Each row comes from the steps of one path. Every step used is in the known rows, and no mark comes twice. Write the path behind each row, first mark first.
Known rows
manu > domi: [ 0.99  0.59 -0.59  0.23  0.95 -0.04 -1.26  3.19 -2.95  2.35 -0.16 -1.14
 -1.10  0.62 -0.34  0.60 -3.12 -0.28  2.41  0.36  2.49 -3.13  1.70 -0.37
 -0.15 -0.57  1.37 -0.76  0.82  0.29 -0.39  0.58  0.03 -2.16 -1.35  2.05]
domi > manu > vobamev > dugup > dami: [ 0.60  4.53  0.36 -0.18  0.54  0.55  0.23 -2.39 -4.93 -0.47 -4.24 -1.95
 -2.19  0.64  0.33 -1.52 -0.05 -1.88  0.91  2.41 -0.03 -2.74  1.45 -0.06
  0.55  0.21  0.77 -0.49 -0.50  3.42  0.55 -0.77  0.17 -0.96  0.63  0.20]
domi > manu > vobamev: [ 1.64  1.47  1.28 -2.16 -0.55 -1.19  0.39  0.73 -6.94  0.78 -1.63 -2.83
 -1.23  2.52 -2.13 -1.43 -0.08 -1.38  1.51  1.32  0.62 -2.77  0.39  1.02
  1.26  0.89  0.78  0.17  0.19  0.70 -0.78  3.03  1.31 -1.17 -0.12  0.45]
demem > sufed > venub > vobamev > dugup: [-0.39 -0.01  1.77  2.01 -0.02  1.09 -0.19  0.02  2.73  3.12 -0.01  0.45
 -1.01 -3.73 -2.10 -0.17 -1.70  0.12 -1.81  0.17 -0.11  0.22  1.47 -0.63
  0.16  1.74 -0.30 -0.84 -1.51  1.30 -0.99  1.17 -0.25  2.86 -1.34 -0.57]
manu > vobamev > demem > sufed > venub: [-0.12  0.86  2.54  1.02  3.22 -1.11 -0.84  0.58 -1.64  3.62  0.55 -0.92
 -0.74 -0.05  1.45 -0.44  0.64  1.53 -0.97 -0.21 -0.33  0.86 -0.01 -2.24
 -1.35  1.27  1.84 -0.20  0.27  1.16 -1.73  1.60  0.88  0.84  0.90 -2.02]
venub > dami > dugup > sufed: [-0.65 -0.25 -3.65 -2.40 -0.61  1.62 -1.63 -0.09 -2.06 -2.31 -0.25  0.55
  0.30  3.75 -1.75  0.90  0.12  0.42  3.07 -0.95  2.26 -0.96 -1.56  2.60
  1.29 -1.99 -2.55  0.89  0.40 -1.21  0.39 -0.69 -0.27  1.18  0.68  1.18]
manu > vobamev > demem > sufed > venub > dami > dugup: [-1.61  0.42  0.19 -1.82  0.85  0.79 -0.23 -1.08  1.40  2.26  2.17 -0.15
 -0.60  3.00  2.25  0.57  3.09  0.97 -1.70 -1.59 -1.24  2.31 -1.02 -0.05
  0.90  0.48 -0.14  0.04 -0.61 -1.78 -0.24 -0.92  0.84  2.53  1.57  0.36]
domi > manu > vobamev > dugup > sufed: [-0.24  2.03  0.87 -1.16  1.58 -1.84 -0.73 -2.31 -7.07 -1.84 -4.69 -0.43
 -0.60  2.44 -0.15 -1.98  0.07 -0.26  1.43  2.67  0.61 -1.19 -0.06  2.33
  1.09 -0.32 -0.23  0.80  1.66  2.89 -0.96  2.44  1.08 -0.58  1.03 -0.61]
domi > manu > vobamev > demem > sufed > venub > dami: [-0.26  0.48  2.68 -1.45  2.05 -0.41  1.97 -0.22  0.25  1.30  0.33 -2.74
  0.84  2.67  0.46 -2.26  4.50  0.69 -2.58 -2.48 -1.96  0.97 -1.83 -0.33
  1.37  1.53  0.55  1.29  0.61 -1.39 -1.15  0.60  2.48 -0.30  1.07  1.31]
venub > dami > dugup > domi > manu > vobamev > demem > sufed: [ 2.57  0.00 -1.05 -2.83  0.03 -1.29 -0.80 -1.81 -0.84 -2.00 -2.15  0.74
  1.24  3.32  2.22  1.37  1.77  0.44 -1.94 -0.76  2.18  1.02 -2.01  3.34
  0.82 -1.57  0.16 -0.44 -0.37 -0.43 -0.04 -2.07  0.55 -0.87  1.90  2.54]
dami > dugup > domi: [ 2.04 -0.38 -3.19 -0.53 -2.80  0.00 -1.76  1.13 -2.12 -1.64 -0.71  1.31
  0.31 -0.28 -1.39  3.12 -3.85 -0.28  4.27  1.72  3.30 -1.96  0.38  1.78
 -1.20 -1.56  0.34 -0.67 -0.42 -0.01  0.42 -0.83 -2.71 -0.90 -0.43  0.22]
sufed > venub > vobamev > dugup: [-1.09  1.68  1.41  0.93 -1.30  2.07  0.86  0.93 -0.14  2.41  1.03 -1.14
 -2.61 -3.78 -2.82 -0.57 -2.53 -1.18  0.12  1.26 -2.50 -0.21  3.23 -0.77
  0.62  2.16 -0.69 -0.32 -1.39 -0.16 -0.49  0.24 -0.78  0.85 -1.63 -0.57]
sufed > venub > dami > dugup: [-2.12 -0.33 -1.62 -1.88 -3.09  2.65  1.45  1.32  1.45  0.90  3.60 -1.50
 -0.02  1.84 -2.14  0.69  1.95 -0.50  2.96 -2.05 -1.44 -0.45 -0.29  0.74
  1.21  0.39 -1.27  0.74 -0.57 -3.84  0.74 -0.34 -0.10  1.17 -0.37  1.52]
vobamev > demem > sufed > venub: [ 0.66 -0.50  1.11  2.45  2.82 -0.84  0.49  0.96  0.85  1.78  0.82 -0.79
  1.17 -2.53 -2.03 -0.17 -0.85  1.74 -0.65 -0.60  0.52 -0.10 -0.95 -2.67
 -2.43  1.15  0.94  1.10  0.51  1.38 -0.49  0.58 -0.11  0.20  0.66 -1.79]
manu > vobamev > dugup > sufed > venub > dami > demem: [-3.77 -0.06 -0.38 -1.50  0.06 -0.14 -0.52 -1.92 -0.76 -1.10  1.67 -0.04
 -0.86  4.57  4.03 -1.16  2.44  0.11 -0.20 -0.22 -2.41  2.42 -0.62 -0.48
  0.16 -1.57 -1.14  0.64  1.38 -1.11  0.82  1.02  2.25  1.32  0.31 -0.50]
manu > vobamev > dugup > sufed > venub > dami: [-4.02  2.27  1.16 -0.73  1.52  1.08 -0.93 -1.67 -2.09  0.13  0.33 -1.58
 -1.49  4.09  2.63 -1.91  2.22  0.38  1.26 -0.86 -1.74  1.70  0.46 -0.23
  0.62  0.80 -0.89  0.73  0.89 -0.87 -0.93  1.39  1.46  1.89 -0.21  0.31]
dami > demem > sufed > venub: [ 0.26 -3.88 -0.10  1.51  0.14 -1.17  0.17  1.63  2.53  1.94  2.55 -0.05
  1.66  0.10 -0.67  0.38 -0.08  0.94 -0.49 -0.67  0.99 -0.87 -1.97 -2.02
 -1.53 -0.72  1.06  0.21  0.91  0.96  0.58  2.12  1.08  1.46 -0.25 -1.23]
vobamev > demem > sufed > venub > dami: [-0.68  0.13  0.29  0.82  2.23  0.99  0.79  0.44  2.44  1.25  1.27 -2.08
  1.28  0.28 -1.36 -0.49  1.18  1.34 -1.61 -2.69 -0.15  0.34 -1.61 -2.16
 -1.07  0.98 -0.29  1.34  0.11 -0.63 -0.35 -1.08  0.71  0.56  0.17  0.43]
dugup > sufed > venub > vobamev > demem: [-0.72  0.04  0.53  1.24  2.73  0.39 -0.05  1.99 -1.10 -0.71  1.05  1.12
 -1.26 -2.60 -1.35 -1.19 -1.06  1.28 -0.32  0.84 -1.98  1.32  1.47 -1.42
  1.14  0.33 -1.56  1.26  0.48 -1.54 -1.31 -0.24 -0.86 -1.24 -0.36 -2.87]

Write each row's path
[ 2.76  1.18 -1.54 -2.86 -0.85 -2.05  0.19 -0.70 -5.01 -2.56 -1.99  1.08
 -0.46  0.38  1.04  1.51 -0.86 -0.67  0.56  2.72  0.53  0.09  0.42  2.35
  0.10 -1.25  0.66  0.07  0.07  0.02  0.68 -1.36 -1.43 -3.08  2.10 -0.50] => dami > dugup > domi > manu > vobamev > demem
[ 0.36 -0.26  2.16 -0.30  1.74 -1.29  0.52 -0.42  1.05 -0.58 -0.05 -1.26
  1.79  2.58  2.76 -0.81  3.23  1.08 -1.85 -2.71 -0.30  1.49 -1.63 -0.18
  0.14  0.74  1.16  0.39  0.67 -1.60 -1.21  0.10  1.41 -1.51  0.23  1.63] => dugup > domi > manu > vobamev > demem > sufed > venub > dami
[-1.12  1.31  0.92  3.39  1.15  2.26 -0.65 -0.33  4.28  2.01 -0.54  0.89
 -1.56 -3.45  0.36 -0.85 -0.70  0.01 -1.32 -0.28  0.10 -0.34  1.68 -1.92
  0.21  0.99 -0.06 -1.71 -1.68  2.18 -0.41 -1.27 -0.79  2.60 -1.16 -0.34] => demem > sufed > venub > vobamev > dugup > dami
[-1.09  1.06  1.94 -0.17  2.42  0.18 -0.50 -0.21  0.49  2.74  1.29 -2.20
 -0.54  2.76  2.00 -0.76  2.46  1.26 -2.01 -2.56 -0.68  1.60 -0.94 -1.96
 -0.42  1.28  0.62  0.44 -0.17 -1.18 -1.39  0.05  1.85  1.30  0.14  0.68] => manu > vobamev > demem > sufed > venub > dami
[-0.93 -0.80 -1.01  3.39  0.94  0.18 -0.04 -1.25  4.24  0.36  0.13  1.22
  0.67 -1.42  1.87  0.39  0.62  0.22 -0.46  0.16  0.44 -0.40 -1.12 -2.68
 -2.69 -1.19  0.55 -0.67  0.30  3.17  2.19 -0.89  0.08  1.53  0.57 -1.77] => vobamev > dugup > dami > demem > sufed > venub
[-0.37  0.71 -0.60 -3.29 -1.70 -0.06  2.17 -0.49 -0.63 -2.28  1.85 -0.39
  0.30  2.32  2.04  0.12  2.83 -0.70  0.61 -1.01 -3.35  2.04 -0.14  1.43
  1.73  0.19 -0.10  0.48  0.20 -4.11  0.28 -2.04 -0.03 -2.65  1.49  0.94] => sufed > venub > dami > dugup > domi > manu > vobamev > demem
[ 0.93 -2.86  0.08  2.07 -1.69 -0.98 -1.22  0.13  5.19 -0.07  0.52  3.33
  0.26 -3.84  1.96  2.03 -2.44  0.03 -3.02  0.77  0.43  1.66  0.68 -0.36
 -1.78 -1.13  0.11 -1.66 -0.77  0.97  0.88  0.09 -0.60  0.75 -1.54 -0.90] => dami > demem > sufed > venub > vobamev > dugup > domi
[ 0.08 -2.90 -0.99 -0.61 -2.68 -0.03  1.38  0.37  4.84 -1.15  1.62  0.96
  3.76  1.94 -0.89  0.72  2.91  0.50  1.25 -3.29  0.75 -0.06 -2.86  2.71
  1.14 -0.09  0.13  0.21  0.44 -2.62  0.11 -0.46  0.03  0.07  0.21  2.75] => demem > sufed > venub > dami > dugup > domi > manu
[ 1.27  0.40  0.09  0.22  0.92 -1.58 -0.93 -3.31 -0.94 -0.47 -4.24  0.74
 -0.30  1.75  2.83 -0.54  1.48 -1.01 -2.38  1.77  1.67 -1.31 -1.50  0.06
 -0.55 -2.36  0.81 -1.35  0.21  4.56  2.41 -0.43  1.57  0.31  1.64 -0.18] => domi > manu > vobamev > dugup > dami > demem > sufed
[-1.27 -0.76 -1.54 -0.45  1.11  0.66  0.14  1.12 -0.25 -1.09  1.52  3.42
 -1.33 -2.92 -1.27 -0.17 -0.42  0.88  0.09  1.11 -2.27  2.44  1.19  0.49
  2.37 -0.36 -2.36  0.86  0.12 -1.96 -0.33 -1.37 -1.44  0.03  1.36 -3.10] => dami > dugup > sufed > venub > vobamev > demem
[-1.15  0.48 -0.83  1.60 -1.23  2.06  0.54  0.40  3.09 -0.38  1.63  0.89
 -2.50 -3.23  1.10 -0.39 -1.11 -1.94 -1.09  1.33 -3.14 -0.19  2.23 -2.42
  0.16 -0.32 -1.01 -1.16 -1.38  0.19  1.93 -2.53 -0.76 -0.30 -0.82 -1.86] => sufed > venub > vobamev > dugup > dami > demem
[ 0.62 -2.12 -1.15 -0.71 -0.78 -0.45  2.40 -0.34  4.34 -2.66  0.96  1.31
  3.91  0.10 -0.58  1.05  2.22  0.91 -0.49 -2.49 -0.13  1.44 -2.60  1.62
  0.15 -0.49 -0.42  1.07  0.80 -1.79  0.44 -2.42 -0.35 -1.25  1.65  1.89] => vobamev > demem > sufed > venub > dami > dugup > domi > manu
[ 0.68  0.96  0.91  0.50  0.70  1.57  1.31  2.84 -0.59  1.27  2.21 -0.78
 -2.13 -4.12 -2.60 -0.60 -2.33 -0.42 -0.92  0.68 -2.52  0.47  2.54 -2.60
  0.61  1.91 -0.86  0.53 -1.18 -1.71 -0.86 -0.77 -1.16 -1.21 -0.78 -2.18] => sufed > venub > vobamev > demem
[ 2.82 -1.24 -2.63 -1.73 -2.98 -0.99  0.24  0.87 -2.41 -2.87 -1.30  1.14
  1.79 -0.30 -2.95  1.83 -1.90 -0.90  3.87  1.64  2.39 -2.55 -0.55  3.26
  0.36 -1.05  0.12  0.21  0.27 -0.09  0.53 -0.33 -1.95 -2.62  0.54  0.79] => dami > dugup > domi > manu
[ 1.10 -1.17  0.83 -0.55  0.49 -2.49  0.56 -0.45  0.83 -0.20 -0.01  2.18
  1.51 -0.30  2.43  0.67  1.92  1.21 -0.20  0.58 -0.45  2.05 -1.05  1.51
  0.15 -0.43  1.82 -0.18  0.92 -0.44 -0.36  0.04 -0.18 -0.75  2.16 -0.75] => dami > dugup > domi > manu > vobamev > demem > sufed > venub
[ 1.56 -3.84  0.93  1.14 -1.63 -1.92  1.03 -0.40  5.06 -1.21 -0.31  2.74
  2.09 -3.70  0.74  0.40 -0.45 -0.52 -3.42  0.56 -0.52  1.08 -0.37  1.08
 -0.40 -1.13  0.23 -0.82  0.11  0.73  0.91  0.26  0.15 -0.95 -0.71  0.02] => dami > demem > sufed > venub > vobamev > dugup > domi > manu
[ 1.95  0.03 -1.33 -2.87 -2.50 -1.51 -0.48  0.06 -4.19 -1.20 -1.16  0.66
 -0.27  2.24  0.44  1.25 -0.66 -0.96  2.90  1.95  1.42 -1.53  0.38  3.47
  1.47 -0.94  0.88 -0.96 -0.02 -0.45 -0.48  0.90 -0.84 -1.46  0.44  0.82] => dami > dugup > domi > manu > vobamev
[ 3.58  0.21  0.57  0.83  2.15  0.14 -1.93  1.11 -0.94  1.33 -2.07  0.12
 -1.10 -3.19 -2.24  0.59 -3.39  0.47 -3.85  1.06  2.58 -0.73  0.57 -0.72
  0.11  0.01 -0.48 -0.34 -1.80  1.75 -0.88 -1.05 -0.57  0.10 -0.17 -0.63] => venub > vobamev > demem > sufed
[ 0.56  0.53 -3.36 -3.00 -3.13  2.45 -0.12  0.59 -1.66 -0.39  0.84 -1.43
 -0.65  2.76 -2.98  1.48 -0.33 -1.06  2.53 -0.53  1.81 -1.86 -0.55  1.68
  0.89 -0.51 -1.81  0.27 -1.12 -1.66  0.79 -1.32 -0.59  0.96  0.09  2.35] => venub > dami > dugup
[ 0.64  0.22  1.41  0.61 -2.43  0.18  2.00  0.73  1.09 -1.27 -0.23  0.17
  0.05 -4.34 -2.05 -0.77 -2.14 -1.64  0.41  0.73 -2.33 -0.36  2.45  0.86
  0.65  1.71 -0.32 -0.20 -0.37 -0.68 -0.50  0.15 -1.22 -2.09 -1.55  0.46] => sufed > venub > vobamev > dugup > domi > manu
[-2.59 -3.05 -2.04 -0.55 -0.15  0.38 -0.32  1.15  1.50 -2.10  3.01 -0.22
  1.52  3.85  0.59 -0.92  1.94  0.67  1.46 -2.15 -0.43  0.35 -1.95 -0.84
  0.60 -1.68 -1.53  1.70  1.78 -2.81  0.68  1.02  1.38 -0.25 -0.46 -0.33] => dugup > sufed > venub > dami > demem
[-1.01 -0.04 -0.23 -0.92  0.20 -0.10 -1.29 -1.02  2.54  0.43  1.58  1.35
  0.36  2.52  4.29  1.64  2.03  1.40 -1.06 -2.12  0.45  3.04 -0.86  0.07
 -0.49 -0.55  0.59 -0.71 -0.31 -2.40 -0.72 -1.66  0.00  0.91  0.91  0.76] => manu > vobamev > demem > sufed > venub > dami > dugup > domi
[ 0.56  0.00  3.33  0.42  2.87 -2.03  1.58  0.01 -1.77  1.99 -0.50 -1.44
  0.80  0.43 -0.12 -1.89  2.20  1.07 -1.51 -0.10 -1.32  0.60 -1.19 -1.11
  0.57  1.51  1.59  1.02  1.20  0.58 -1.39  1.94  1.73 -0.51  1.48 -0.88] => domi > manu > vobamev > demem > sufed > venub
[-1.48 -1.70 -1.32 -0.97 -2.17  1.34  1.39  2.19  2.29  0.01  4.28 -2.53
  0.53  2.37 -0.86 -0.12  0.96 -0.91  0.69 -1.96 -1.53 -0.61 -0.71 -1.67
 -0.05 -0.17 -0.88  1.08  0.30 -3.27  1.24  0.29  0.95 -0.24 -1.12  0.81] => sufed > venub > dami > demem
[ 2.06 -0.45 -1.43  1.66  0.21  0.86 -2.51 -1.57  2.86 -0.22 -2.30  2.26
 -1.77 -2.39  1.07  1.16 -2.22 -1.12 -3.88  1.72  2.49 -1.10  0.37 -0.87
 -0.47 -2.10 -0.87 -2.10 -1.92  4.00  1.96 -2.37 -0.63  1.42 -0.57 -0.58] => venub > vobamev > dugup > dami > demem > sufed
[ 1.17  3.44  0.03  0.13 -0.74 -0.64 -2.97 -1.37 -5.10  0.12 -3.31 -0.83
 -2.08  0.32  2.19  1.61 -3.90 -0.71  1.90  2.76  2.63 -0.88  2.06  0.23
 -2.71 -0.01  1.60 -1.42 -0.77  2.47 -0.24  0.89 -1.45 -0.33 -1.11  0.09] => manu > vobamev > dugup > domi
[ 0.09 -0.74  1.33  2.86 -0.46  0.12 -1.61  0.50  4.10  1.48 -0.57  1.87
  0.01 -4.25  0.49  1.16 -3.30  0.19 -1.40 -0.12  1.02  0.59  1.65 -0.32
 -1.39  0.91  0.50 -1.78 -1.30  1.43 -1.08  0.24 -1.56  1.31 -2.16 -0.01] => demem > sufed > venub > vobamev > dugup > domi
[ 2.76  1.28 -0.91  0.38 -1.89 -1.05  0.60 -0.87 -3.51 -2.99 -4.29 -0.98
  1.23 -2.27 -3.02  0.91 -3.26 -1.38  2.11  2.24  1.82 -2.59  0.43  1.51
 -1.93 -0.05  0.53  0.35  0.59  3.04  0.70 -0.25 -1.40 -2.74 -0.33  0.79] => vobamev > dugup > domi > manu
[ 0.91 -1.32  2.19  1.71 -0.96 -0.60  0.79 -0.24  3.52  0.17 -1.44  1.40
  1.39 -4.08 -1.30 -0.22 -1.04  0.03 -1.64 -0.09 -0.03  0.18  0.58  1.17
  0.28  1.01  0.35 -0.90 -0.31  0.93 -0.65  0.74 -0.53 -0.36 -1.25  0.78] => demem > sufed > venub > vobamev > dugup > domi > manu
[-3.38  1.44 -0.62  0.56  0.91  1.74  0.19 -1.20 -0.01 -1.60  0.16 -1.25
  0.40  1.53 -0.74 -1.10  0.97  0.25  2.16 -1.55 -0.99  0.52 -0.43 -0.42
 -0.48  0.27 -1.64  1.33  1.38 -0.59 -0.21  0.05  0.33  1.02 -0.24  0.48] => vobamev > dugup > sufed > venub > dami
[-0.20  1.09  0.39  1.56 -1.88  1.29 -0.20  1.06  1.23  0.29  0.63  0.37
 -1.29 -4.51 -0.25  0.52 -3.44 -0.94  0.53  0.80 -1.02  0.47  3.23 -0.63
 -1.02  1.57  0.25 -1.06 -1.35 -0.44 -0.60 -0.43 -2.14 -0.53 -2.50 -0.39] => sufed > venub > vobamev > dugup > domi
[-0.42 -2.26 -1.04  3.11  1.28 -0.02 -0.83  1.04  4.19  0.59  1.45  0.89
  1.33  0.34  1.21  0.33  1.11  0.82  0.50 -1.14  1.68 -1.29 -1.66 -2.89
 -1.23 -1.38  0.87 -0.62  0.36  1.27  1.40  0.13  0.50  0.77 -0.29 -1.51] => dugup > dami > demem > sufed > venub
[-2.71  1.03 -0.21  2.15  1.51  0.25 -0.31 -0.39 -1.88 -0.65 -0.64 -0.01
  0.18 -1.10 -1.69 -0.73 -0.96  0.92  3.10  0.94 -0.49 -0.09  0.21 -0.98
 -1.32  0.68 -0.46  1.37  1.81  1.70 -0.15  1.76 -0.38  0.89  0.15 -2.18] => vobamev > dugup > sufed > venub
[-3.04 -0.85  0.27 -2.66  0.12 -1.11  1.57 -2.22 -0.91 -2.39 -0.03 -0.43
  0.55  4.74  2.65 -2.41  4.31 -0.51 -0.38 -0.36 -3.57  1.65 -1.44  1.07
  1.44 -1.08 -1.21  1.36  2.19 -1.44  1.07  1.76  3.00 -0.10  1.21  0.61] => domi > manu > vobamev > dugup > sufed > venub > dami > demem
[ 0.25 -1.84  1.99  1.55  0.01  0.76 -0.73  2.79  2.57  3.84  1.80 -0.08
 -0.22 -1.98 -2.14 -0.54 -1.02  0.78 -0.76 -0.93  0.75 -0.72  0.73 -0.87
  1.22  1.77  0.10 -0.94 -1.21 -0.21 -1.57  2.04  0.02  2.06 -2.16 -0.08] => demem > sufed > venub > vobamev
[ 1.32  2.93  1.23 -2.00 -0.72 -1.01  0.55 -1.51 -6.45  0.25 -3.76 -2.63
 -1.74  0.84 -1.99 -1.13 -0.61 -1.93  0.59  2.82 -0.43 -1.97  1.20  1.37
  0.18  0.59  0.28  0.00 -0.14  2.86  0.03  1.89  0.83 -0.63  0.33  0.43] => domi > manu > vobamev > dugup
